Each row comes from the steps of one path. Every step used is in the known rows, and no mark comes twice. Write the path behind each row, first mark first.
In the rows, 100 means zero.
Known rows:
dufo/pabig: 107  106  117  80  94  128  95  93  95  92  109  92  83  86  94  101  100  110  108  114
guvum/zokela: 90  107  147  54  99  85  101  86  89  81  121  108  90  86  97  93  97  81  103  116
pifek/konuf/pezuv/zokela/dufo/pabig/guvum: 75  108  112  170  111  120  91  115  95  97  124  106  71  77  132  97  98  105  78  130
zokela/dufo/pabig: 82  112  108  90  107  123  96  77  133  95  114  88  99  85  98  98  93  114  106  114
konuf/pezuv/zokela/dufo/pabig: 68  103  107  151  97  132  88  104  112  99  114  98  85  91  99  118  94  96  91  131
pifek/konuf/dufo/pabig/pezuv: 121  122  136  90  94  111  100  140  90  93  117  95  87  113  129  82  104  95  85  118
dufo/pabig/pifek: 117  105  123  71  103  123  110  97  76  95  113  79  87  77  90  124  97  119  105  114
konuf/pifek: 107  108  132  83  84  100  86  70  94  101  83  92  89  77  98  87  103  86  99  110
pezuv/zokela: 95  106  123  118  98  92  86  99  85  85  93  100  72  91  88  104  92  87  104  124
dufo/pabig/pifek/konuf: 124  112  131  66  105  116  112  113  77  97  118  79  78  68  131  121  100  118  91  122
dufo/pabig/guvum/konuf/pifek/zokela: 113  100  93  102  93  123  95  66  78  110  78  94  84  87  45  72  99  120  105  76
pezuv/zokela/dufo: 70  112  113  127  110  87  85  84  124  89  99  96  86  91  91  102  84  92  103  126
dufo/pabig/pezuv/zokela: 102  108  120  141  104  121  98  83  103  86  111  88  73  139  81  95  93  111  105  108
pabig/guvum: 108  107  120  85  111  89  89  94  78  91  96  102  80  77  83  75  97  92  103  115
guvum/zokela/dufo: 65  113  136  64  110  80  99  71  128  85  126  104  104  86  102  90  89  84  102  117
zokela/dufo/pabig/pifek/konuf/pezuv: 94  109  126  81  107  123  108  119  102  113  125  80  94  57  140  126  98  98  71  136
pabig/pifek/konuf/dufo: 124  119  144  57  99  79  101  161  58  93  104  93  91  61  134  114  98  83  81  137
zokela/dufo: 83  113  116  71  110  88  88  79  132  99  97  89  100  78  96  91  87  85  100  123
pezuv/zokela/dufo/pabig/guvum: 71  110  100  169  119  118  94  76  109  80  119  103  77  97  85  92  91  129  109  108
pabig/dufo: 98  110  125  61  109  87  94  89  135  93  99  95  97  74  98  93  92  88  94  116
dufo/pabig/guvum: 107  105  112  104  107  124  97  90  79  88  113  100  77  85  85  83  101  121  109  105
konuf/dufo/pabig/pifek/zokela: 118  113  105  62  89  125  109  156  51  99  101  103  100  97  55  121  96  111  98  123

Which path is each row?
82  111  88  67  104  126  96  90  125  107  102  99  102  105  58  97  87  113  103  115 -> pifek/zokela/dufo/pabig
69  103  103  173  108  127  88  99  96  95  120  105  78  88  90  100  95  106  92  123 -> konuf/pezuv/zokela/dufo/pabig/guvum
74  115  134  85  117  111  112  54  147  84  144  94  105  134  92  80  94  106  103  100 -> guvum/zokela/dufo/pabig/pezuv
91  114  94  74  116  121  100  77  140  111  103  89  105  143  49  79  84  105  97  107 -> pifek/zokela/dufo/pabig/pezuv
110  122  131  148  93  111  94  144  83  83  119  101  73  128  127  94  101  101  89  121 -> pifek/konuf/dufo/pabig/pezuv/zokela
65  111  129  81  107  116  105  66  130  79  142  103  102  93  101  97  95  113  109  108 -> guvum/zokela/dufo/pabig
82  111  94  93  91  136  94  61  125  112  91  98  103  105  64  90  98  115  100  103 -> konuf/pifek/zokela/dufo/pabig
95  107  96  92  103  116  99  39  149  122  82  75  108  127  48  70  88  107  97  76 -> guvum/konuf/pifek/zokela/dufo/pabig/pezuv
86  105  100  66  96  87  89  58  130  121  64  85  108  80  54  79  86  85  97  92 -> guvum/konuf/pifek/zokela/dufo
91  114  100  96  101  129  100  48  143  118  96  87  107  144  54  74  96  110  96  93 -> konuf/pifek/zokela/dufo/pabig/pezuv
79  114  119  132  121  83  91  71  142  95  101  86  90  132  83  85  81  86  98  116 -> pabig/pezuv/zokela/dufo
87  103  98  109  120  109  97  64  123  93  106  81  91  64  84  77  89  123  109  88 -> zokela/dufo/pabig/guvum/konuf
92  114  114  96  116  118  100  63  150  99  116  80  101  123  88  81  91  109  99  105 -> zokela/dufo/pabig/pezuv
75  104  101  188  105  115  92  39  116  91  97  86  80  79  84  84  95  133  109  81 -> pezuv/zokela/dufo/pabig/guvum/konuf/pifek
111  99  115  121  95  121  95  52  85  96  90  82  81  65  84  74  106  123  109  75 -> dufo/pabig/guvum/konuf/pifek
77  102  112  143  104  130  103  106  96  103  119  85  89  81  93  141  91  107  88  132 -> konuf/pezuv/zokela/dufo/pabig/pifek
103  116  122  153  92  118  93  129  85  80  114  102  81  139  87  96  98  103  102  115 -> konuf/dufo/pabig/pezuv/zokela
84  113  96  51  109  91  91  94  125  111  85  101  105  97  56  89  81  84  97  125 -> pifek/zokela/dufo
68  105  116  133  100  98  81  107  112  104  96  102  87  82  97  110  88  67  85  138 -> konuf/pezuv/zokela/dufo
97  117  122  76  117  112  113  95  115  100  124  76  92  68  135  118  94  122  88  123 -> zokela/dufo/pabig/pifek/konuf
96  92  121  117  90  91  81  113  78  105  80  88  76  64  86  110  90  64  89  120 -> guvum/konuf/pezuv/zokela
88  104  78  90  119  112  99  77  114  107  93  93  97  86  44  75  82  120  106  89 -> pifek/zokela/dufo/pabig/guvum/konuf
